Known rows, with every step that occurs
J -> P -> Q: [ -8  -2   6 -18   3 -18  18  16  27   3  -3  -3   4   8  -8   1  -8 -18
  18   7  -5  33 -33  -2  -7 -13   5  -8   6  26 -14 -14 -24 -26   5  -9
  -2  -5   7  15  -2 -18  -2 -10  -7   9  13  -2 -24   8   5   5  -8 -14
 -12  15  -2 -15   9  -4 -21  -1 -10  -5  16   4]
J -> A -> Q -> K: [ -4  -1  38   5   9 -24  23  20  10   6 -12  -2 -11  -1  -8   4  -2 -15
   3  -3  -8 -20 -48   7  31 -11  -9   1   3   8 -18 -17 -27 -13   9   9
 -27 -15   4  16 -23   4  -5  11   3 -11   1  25  -4  10   3 -14  -5 -10
  28   4 -19   6   7  16 -18 -13 -16  -9  -6   9]
Q -> A: [  0   9  19   6   0 -20  23   3   3   2 -18   0   8  -6   9  10   2  -8
  11   8 -14 -15 -13  13   1 -10  -1  -7  13  -8 -22  -4  -9 -11   0  -1
 -12  -7  34  11  -2   3 -15  -4  -1  15  -3 -15  11   9  -4  17  -2 -13
   0  -1  -6  14   8  -5   5  -5   1  -3 -14   2]
A -> Q -> K: [ -2  -9  14  14  15  -5  17   8   9  13   1   1  -8  -8  -9   3   9 -13
   1   2 -18  -1 -42   5  32  -7  -9  -3  11   5 -21 -13 -23  -9  10   7
 -13 -14  11  14 -15   0 -12  12   1 -12   2  10  -2  13  -8  -1   9 -12
  16   8  -1   1  11  16  -6 -22  -5   9   6  11]
K -> J: [ -2  16   2   1   6   1  19   2  -6   0 -21  -3   7   2   2  -7   4 -15
  27   5  -1   3   4  -8   4  -2   9  -2  -3  -7 -14  -1  -3 -15  -4   1
 -11  -3   7 -17   0   8 -22  -6  -8   4   6  -6   9  11   3  -9   5   2
   7  -3   0 -13  11   4   6  -6  -1  -4   6   7]
Q -> A -> J: [-11   1  -1   5  -9 -29  26  -1  -1   5 -24   5   7   8   8  18  -6 -12
  17  -6 -21 -16 -18  20   5  -6   3 -25  40  -7 -30   0  -6  -2  -6  11
  -4 -21  22 -15 -10   7 -10  -5  -7  18   3   0  16   9   5  12   4  -5
  -8   3  -8   9   1   9 -14 -14   5  -5  -4   0]
K -> J -> A -> Q: [  4  16  29   0   5 -15  22  -1 -17   6 -30  -2 -10   4   4  -2 -12 -16
   8   6 -13 -18 -27  -5  10 -18  -1   1  -8  -4  -2 -10 -26 -25   0   7
 -20   8  -4 -17 -10  16 -17  -5  -2  -6   6  18   9  12  10 -25   1  -5
  13   1 -16 -23   6  11 -10  -4  -1   2  -9   9]
V -> J -> A -> Q -> P: [ -1   4  43  -3  -2 -67   0 -19 -22  -5 -22   5 -12  10  15  22   2 -12
  -6  10 -20   6 -41   6  10  -2 -12  -7   9  12  -7 -14 -22 -14   7  12
 -14   0   4   1 -15   1  -7  16  -6  11   1  16   6   0  16 -13  -8   3
  35  13 -18  -8  13  23 -12  18  -5  -1  -1   2]
J -> A -> Q -> P: [ -8   7  37   3  -1 -30   8 -10 -36  -2 -14  -6  -1   5   6  10   0 -12
  -5   3 -23   8 -42   4   4 -10  -6  -1  12  17  -2 -14 -25 -17   4   9
 -15   2   9  20  -7  10  -6  14 -11  11   5   6  -9   2  14 -17  -3 -15
  41   9 -20  -2  12   5 -11   9  -7   4 -16   2]
K -> J -> A -> Q -> P: [  2  16  37   5   3 -30  11 -14 -42   1 -29  -7  -3  12  14   3  -4 -15
   8   5 -15   2 -38 -17  17 -15 -10   5  -4  12   1 -18 -17 -22   6  19
 -19   9  11   1  -8  30 -12  12 -18  10   8  12   9   4  11 -30  -1 -17
  40   6 -11  -8  14  12  -6   5  -4  -5  -5   1]
J -> Z: [-22   7  -7   1  -3  -2  18 -12   6   0 -15  -6   4 -20  -5 -13   3 -23
  12  -1  13   9 -22  -3   9  -7   4  -4   7  -7  -5  -7  -4  -5   3  -9
 -15  -6   8  13   0 -17 -18   1   5 -14  -9  -7  11  -3  -1  -3  -5 -10
  28  -5   2 -18   8  -5  -8   4 -12  -6   0  14]
Q -> K -> J -> A: [  8  30  33   0   4  -9  34   5   3   0 -37  -6   6   2  -6  -3   2 -23
  24  -1   3 -18 -20 -19  19 -12  -3   1 -19  -1 -23 -10  -4  -2   3   8
 -26 -12  -5  -4 -17  24 -16   6  -8  -3  -1  23  12   7  10 -11  -3 -14
  34   0 -20  18   8  23  -9  -5  -3 -29   1  11]
K -> J -> Z: [-11  19  -8   1   1   1  25 -15 -12   2 -34  -4   0  -6  -1 -11   0 -25
  20   2  17   9 -16 -22  10 -11  11  -7 -12  -9  -7 -11  -2 -13   0  -2
 -25  -6   8  -8  -1   8 -27  -3  -2 -15  -3  -3  16   6  -3 -14   5 -12
  38  -9   6 -27  17   2  -1  -1  -7  -2  13  12]
A -> J -> K: [-23   8  11  -1   3 -11  14   7 -16   5 -12   5   0  19 -16   1   6 -23
  34 -17  -6  -4 -16   2  10   9  22 -11  42   4  -4   5  -7   2  -8   0
 -12 -17 -11 -13 -14  -5 -15  -9  -7  -6  -8   8  11  -2  19 -22   4  -4
  -8   0  -7  -1   5  18 -35  -8  -1   9  -3   7]
K -> J -> P: [ -8  19  10 -11   2  -4  26   1   4   4 -20   2   9  10   2  -7   4 -16
  26  10   6  26  -5 -15   8 -18  20  -1 -13   9  -8  -2   5 -13  -1  -2
 -17  -4   8  -7   3  17 -18 -11 -19   7   1  -3   5  17   9  -2   9  -6
 -14   3   5 -12  15   8  -9  -2   4  -3  14   9]
P -> J -> A -> Q: [-21 -16  17  12  -5 -36  23   3   7  -2 -31  -4  -8  -9   9   8   1 -20
   8  11 -17 -21 -33   7   5  -2   1 -12  29   5  10  -7 -37 -19   7   8
 -14 -10   0 -12  -5 -36 -16  -6   6  -1  -3  25  -4  -2  14 -11   1 -11
  15   2 -13 -19  -4  10 -14  -4   0   2 -20   0]
V -> J -> P -> Q -> A: [  4  -7  21 -16  -7 -71  17   7  25  -2 -24   6   9  16  15  24  -5 -12
  17  17  -8  19 -41  -6  -5 -24   1 -14   6  20 -34 -23  -9 -26   2   3
 -12  -3  31   6 -18 -12  -7  -5  -7  14   4  -4   0   3  14  27  -6   2
 -31  15  -2  -8  10  12  -6   7  -2  -3  17  10]
V -> J -> A -> Q -> K: [  2  -2  41   8   3 -61  16   9  19   3 -31   8 -14  12   0  17   4 -18
   1   5 -13 -14 -41   0  30  -6 -16  -6  -3   5 -21 -20 -24 -11   6   3
 -20  -7   7   5 -28  -5 -11  18   9 -15  -5  34   3   9  15  -2  -6   2
  21   0 -17   1  11  33 -10   0  -5  -6  -2  10]
K -> Q -> A: [ -8  -4  20   3  11 -15  29   5 -15   9 -14   2   6  -5 -16  15  -7  -6
  29  -3 -14  -8  16   0   9 -18  -4  -6   8  -5 -31  -6 -21 -15   7   7
  -9   1  33   8 -14  -3 -13  -9   3   3   5  -7   4  12   0  23  -5  -7
   6  11  -5   5   6  -1   1   0  -3  -1 -17  11]
P -> J -> A -> Q -> K: [-15 -19  26  17   0 -33  34  15  27   3 -25  -1  -5  -9  -4  17   1 -22
  10  10 -18 -21 -42   2  18  -3 -11  -7  20   5  -9 -14 -29  -9  14  13
 -21 -20   1   4 -26 -19  -2   7   9 -10  -4  35  -3  -1   4 -10   1 -17
  36  13 -17   7  -9  28 -10 -15  -7  -7  -6   5]

Rows
[ 10  15  15  11   8   3  25   6   6   2 -29   1   7   3  -4  -4   8 -17
  31   2   2   0 -15 -28  22  -6   5   0 -11   3 -23 -11   6  -5   4   6
 -19 -16  10  -8 -16  23 -13   9   1 -13   3   7   6  19  -3   1   2  -8
  17   9  -1  13  15  22   0 -17  -2 -11  19   7] => Q -> K -> J
[ 10 -14  11  -1   9 -11  26  16  21   5  -5  -1   2  -7 -12   3  -1 -14
  16   0 -10  14 -47  -3  14  -4  -8  -5  12   8 -23 -21 -19 -20   5  -7
 -16 -15   6  15 -21 -12  -5  -4  15  -6  10  12 -18  -1   0   9 -11  -7
  10  25  -4   8   7  10 -10 -15 -14 -19  14  15] => P -> Q -> K
[  1   0  12 -16  -7 -55   7  12  28  -3  -7  11   1  23   5  11  -6 -18
  16  11   3  32 -32 -12  -4  -8   2 -12  -1  22 -16 -13 -17 -18  -3 -10
 -10  -9   2   2  -6 -20  -8  -6  -5  10  10   2 -16   3  22   9  -8  10
 -22  13   2 -25  12  15 -18   9  -9  -9  23  10] => V -> J -> P -> Q
[  1  13  16   6  13 -12  28  21  10   8 -14   8  -8  11  -7  -7   0 -22
  12   8  -8  16 -42 -32  31 -31  10   6  -9  21 -24 -15  -3 -15   8  10
 -22  -6  17   3 -17  26 -13  -4 -15 -18  12  21   0  23  -7  -5  18 -16
   4  13   2  -3  18  19  -7 -19  -4  12  18  11] => A -> Q -> K -> J -> P
[ -5  -9  19   6  13 -24   7 -10 -29  -3   0  -1  -2   5   4   1  11 -11
  -3  -2 -22  14 -38  10  16   1  -5  -1  24  14  -2 -11 -16 -11   1   3
   1  -2  17  14   6  -4  -6  13 -13   8  11 -10  -1   1  -4   0   2  -6
  22  17   1 -14  17   9  -4   1   3  16  -1   3] => A -> Q -> P
[-25  -6  16   6 -15 -24  25   3  15  -5 -35  -1   3  -4   4   5   0 -17
  27   8  -2 -16 -15   7  -2  -1   4  -9  15   3   7   1 -19 -10   2  -1
 -28 -21  -2  -8   3 -39  -8  -9   2  11  -7  11  -1  -5  14  -9  -8  -8
  25   3 -11  -3   4  10 -15   0  -8 -11 -25  -5] => P -> J -> A
[-29   4  22   4  11 -26  12 -10 -57  -2 -10   3   0  15 -34  13   4 -17
  40 -27 -14  18  10 -29  20   0  19 -11  45  10 -11  -4  -8  -1  -1  11
  -3  -6  -1  -5 -21   8 -17   1 -22  -1  10   9   7   7   9 -20   8 -12
  20  27 -10   3  19  14 -32   5 -14  -2  -3  10] => A -> J -> K -> Q -> P
[-10  10  48   8   9 -61  21  -2 -31   2 -21  16  -4  12 -23  26   3 -14
  43 -14 -10  -8  21 -17  22  -9  19  -6   7   4 -19 -10 -11  -8   2  11
 -20  -1  27  -2 -28  -7 -26 -11   8 -14  -6   1  22   7  12   4 -12   5
 -12  16  -9   2   5  14   7  26  -7  -2 -13  23] => V -> J -> K -> Q -> A
[-14  13  20 -10  -7 -51   6   4  22  -5 -19  11  -2  16   5   5   8 -11
  24  13   6  17  -1  -5   4   0  11 -11  -2  18 -15   3  -3  -6   0  -9
  -7  -9   2  -3   0 -14 -11   0  -8  11  -1  -5   8   7  22  11   3   8
 -15   4  -2  -9  19  17 -15  10  -6   4   6   8] => V -> J -> P
[-32 -12  16  16   6 -12  35  11 -14   4 -15  -3   2  -3 -35  10   5 -23
  44 -12  -4   6  23 -24  15   6  22  -7  28  10   4  -1 -23  -9   7   5
 -15 -16   1   3  -4 -44 -20 -19   3 -21  -1   1  -1   0   8 -11   0 -12
  10  19  -4 -13   6  11  -8   3 -12   0 -17  16] => P -> J -> K -> Q
[ -3  23  18  -5  10   0  32  13  18   3 -22   5   9   8  -9   3   6 -19
  31  11   5  13 -22 -30  20 -28  11   6 -21  14 -23  -7  10  -2   5  11
 -21 -11  11   2 -10  24  -9   4 -18  -5   4   5   1  22   0   0   7 -13
   8   8   8  11  22  24 -12 -10  -4  -9  13  10] => Q -> K -> J -> P
[-18   8  47   2   8 -55   8 -17 -48  -5 -10   2   3  20 -28  14  14 -17
  35 -16 -14  24  17 -28  25   7  16  -6  13  15 -14  -8  -7  -1  10   4
 -16   1   6  11 -18  -2 -17   8 -12 -10   6  -1  17  -2  15  -9  -2   6
  26  23   0   2  16  23  -6  27 -15  -8  -4  22] => V -> J -> K -> Q -> P
[ -8   3  37   4  -4 -59   1  -3   8  -4 -23  14 -15  12   8  14  -4 -13
   4   5  -8 -14 -22  11  10  -2 -11 -11   7   0  -6  -6 -30 -16   4   0
 -16   3  -8 -10 -10 -11 -12   1   6  -7  -2  24   8   3  19 -12  -7  12
  10  -2 -20 -23   3  17  -9  13  -9   6  -6   4] => V -> J -> A -> Q
[ -7  -5  -9 -11  -1 -23  25  22  35   5 -11   6  -1  14  -6  15  -5 -23
  24  -5  -1  25 -54 -13  11 -12   1 -14  20  23 -36 -24  -7 -10   7   3
 -13 -21  -2  -2 -17   3  -2   2 -15   5  14  28 -14   8   4  -1   3 -12
  -7  22  -6   6   8  24 -49 -29 -11  -7  31   1] => A -> J -> P -> Q -> K
[-15  -3  -6 -20  -3 -27  18  14  26  -2  -9   7  -1  16   1   6  -7 -19
  25   4   0  31 -40  -8  -7 -14   6 -19  30  20 -22 -14 -20 -18  -4  -3
  -4 -12  -4 -11  -6 -12  -6  -8 -22  17  18  12 -12  10  13  -5   4  -5
 -20  16 -10 -22  14  11 -44 -16  -2   2  16  -4] => A -> J -> P -> Q
[-31  12  -7 -11   1 -15   7   5  19   4 -11   8   7  17   2   5   2 -18
  27  -8  -1  22 -11   8   6 -11  10 -17  21  11 -16   5   6  -8  -6   7
   4 -16  -7 -13   4  -1  -3  -3 -25  19   1   5   4  18  15  -3   6 -11
 -13   7  -5  -8  15  19 -36 -18  -5   4  -1   1] => A -> J -> P
[-19  11   6  -9  -6 -35  26   3  17   9 -21   7   8  15  12  20   1 -20
  22  -1  -3  -6 -24   3  -3 -27  10 -21  26   8 -30  -4   5  -6  -3  21
  -9 -15  26 -12  -6   5  -8  -5 -21  27  -3   1   6  21  10  15   6 -14
 -19   7  -9  18  12   9 -25 -14  13   7  -3  -3] => Q -> A -> J -> P
[  2 -11  -4  -5  -4 -40  20   9   5   7 -18   2   4   9  11  24 -19 -16
  13  -4 -14  -8 -50  12  -8 -12  -7 -17  42  -3 -27 -21 -19 -24  -3   9
  -7 -12  20 -10 -21  -4 -10  -7  -8  14  12   7  -2   6   3  20  -5  -8
  -8  10 -17   7  -1   4 -20 -14   3  -6   5   3] => P -> Q -> A -> J
[-27  -4  18   7  -7 -23  24   6   3  -2 -14  -4   4 -10  -9  -2  12 -18
  33  -2  -6  -2 -12 -14   8  15  33  -4  33  10  14  -3 -12  -8   3  -4
 -21 -20  -4   0  -4 -50 -17 -14   3 -12  -4   4   0  -1  13 -15   3  -6
   1  11  -2  -6  10  11  -3   5  -1   7  -9  14] => P -> J -> K
[  2  -5  16 -11  -2 -36  32  14  17   5  -7   2   7   6   6  12  -6 -13
  15   5  -9  12 -40  -2  -4 -25   4  -4   6  16 -22 -17 -16 -32   0  -1
  -8  -1  31  26  -5  -7  -3 -10  -8  24   5 -11  -8   8  11  18 -15 -20
 -25  16  -4   5   4  -3 -15   0  -3  -2  10   6] => J -> P -> Q -> A
[-26   4  12   4  15 -19  18   4 -24  12 -13   7  -9  15 -37  10  -3 -24
  47 -31  -9   5  21 -14  18  -2  23  -7  38  -2 -11   0 -14  -4   5   4
  -7  -7  -5 -13 -19  -7 -20 -12  -8 -24   3  13  10  10   7 -14   6 -13
  -3  13  -5 -12  15  15 -32  -1  -9  11  -5  14] => A -> J -> K -> Q
[-14   7  40   2  13 -44   9  -6 -20   0 -11   9  -7  18 -31  13   4 -18
  42 -13  -1   9  36 -20  20   7  17  -5  10   4  -7  -6 -19  -3   6  -6
 -19  -3   0  -6 -19 -17 -22 -10   2 -26  -5   5   7  10  12  -7   2  13
   2  12  -1 -18  16  21  -9  21 -17  -2  -6  19] => V -> J -> K -> Q
[-14 -24   1  18  -4 -30  17  -7 -14  -2  -7  -5   0  -2  11  14  13 -16
  11   3 -31  22 -36  -3  11  11   7 -11  41  18   5 -10 -27  -7   6  11
   0 -14  24   7   3 -24 -10   4  -9   9   9  -4  -3  -1  -7   0   3 -10
  35  25   3 -13  14  15   0  -9   4  10  -4  -1] => A -> Q -> P -> J
[ -7   9  40   4  11 -22  38   7 -33   3  -5  -1   5   0 -34  13   1  -9
  38 -18 -16 -15  15 -20  17 -19  26  -1  10   3 -15  -3 -18 -11   7   9
 -23  -3  32  21 -18  -4 -20 -14   5 -16  -6  -7  13   2   8   4  -6 -10
   2  13  -7  11   6   7  -1  14  -9  -1 -15  25] => J -> K -> Q -> A
[-12   0   5   3   1 -28  23   3 -10  13 -18   7  -4   9 -12  23 -10 -15
  32  -9 -14 -12  12  -5   7 -21   0 -18  27 -12 -36  -8 -14  -7  -1  12
  -1  -7  22 -17 -16  12 -17 -12 -10   7  14   4  11  16   0  20   3 -11
   4  16  -6   5   3   9 -21 -17   0   0 -10   0] => K -> Q -> A -> J
[-25 -26   7  21   0 -22  13 -14 -24  -5 -17  -1   4  -4 -15  14  18 -15
  25  -1 -15  23  11 -18   3   3   9 -13  27   8 -12 -11 -20  -9   9  14
   1 -14  22   4  -3 -22  -7  -2 -13   4  11  -6  -7   3  -3   5   0  -6
  45  28   6  -8  11  14  -2   2  -3  -8  -8   6] => K -> Q -> P -> J
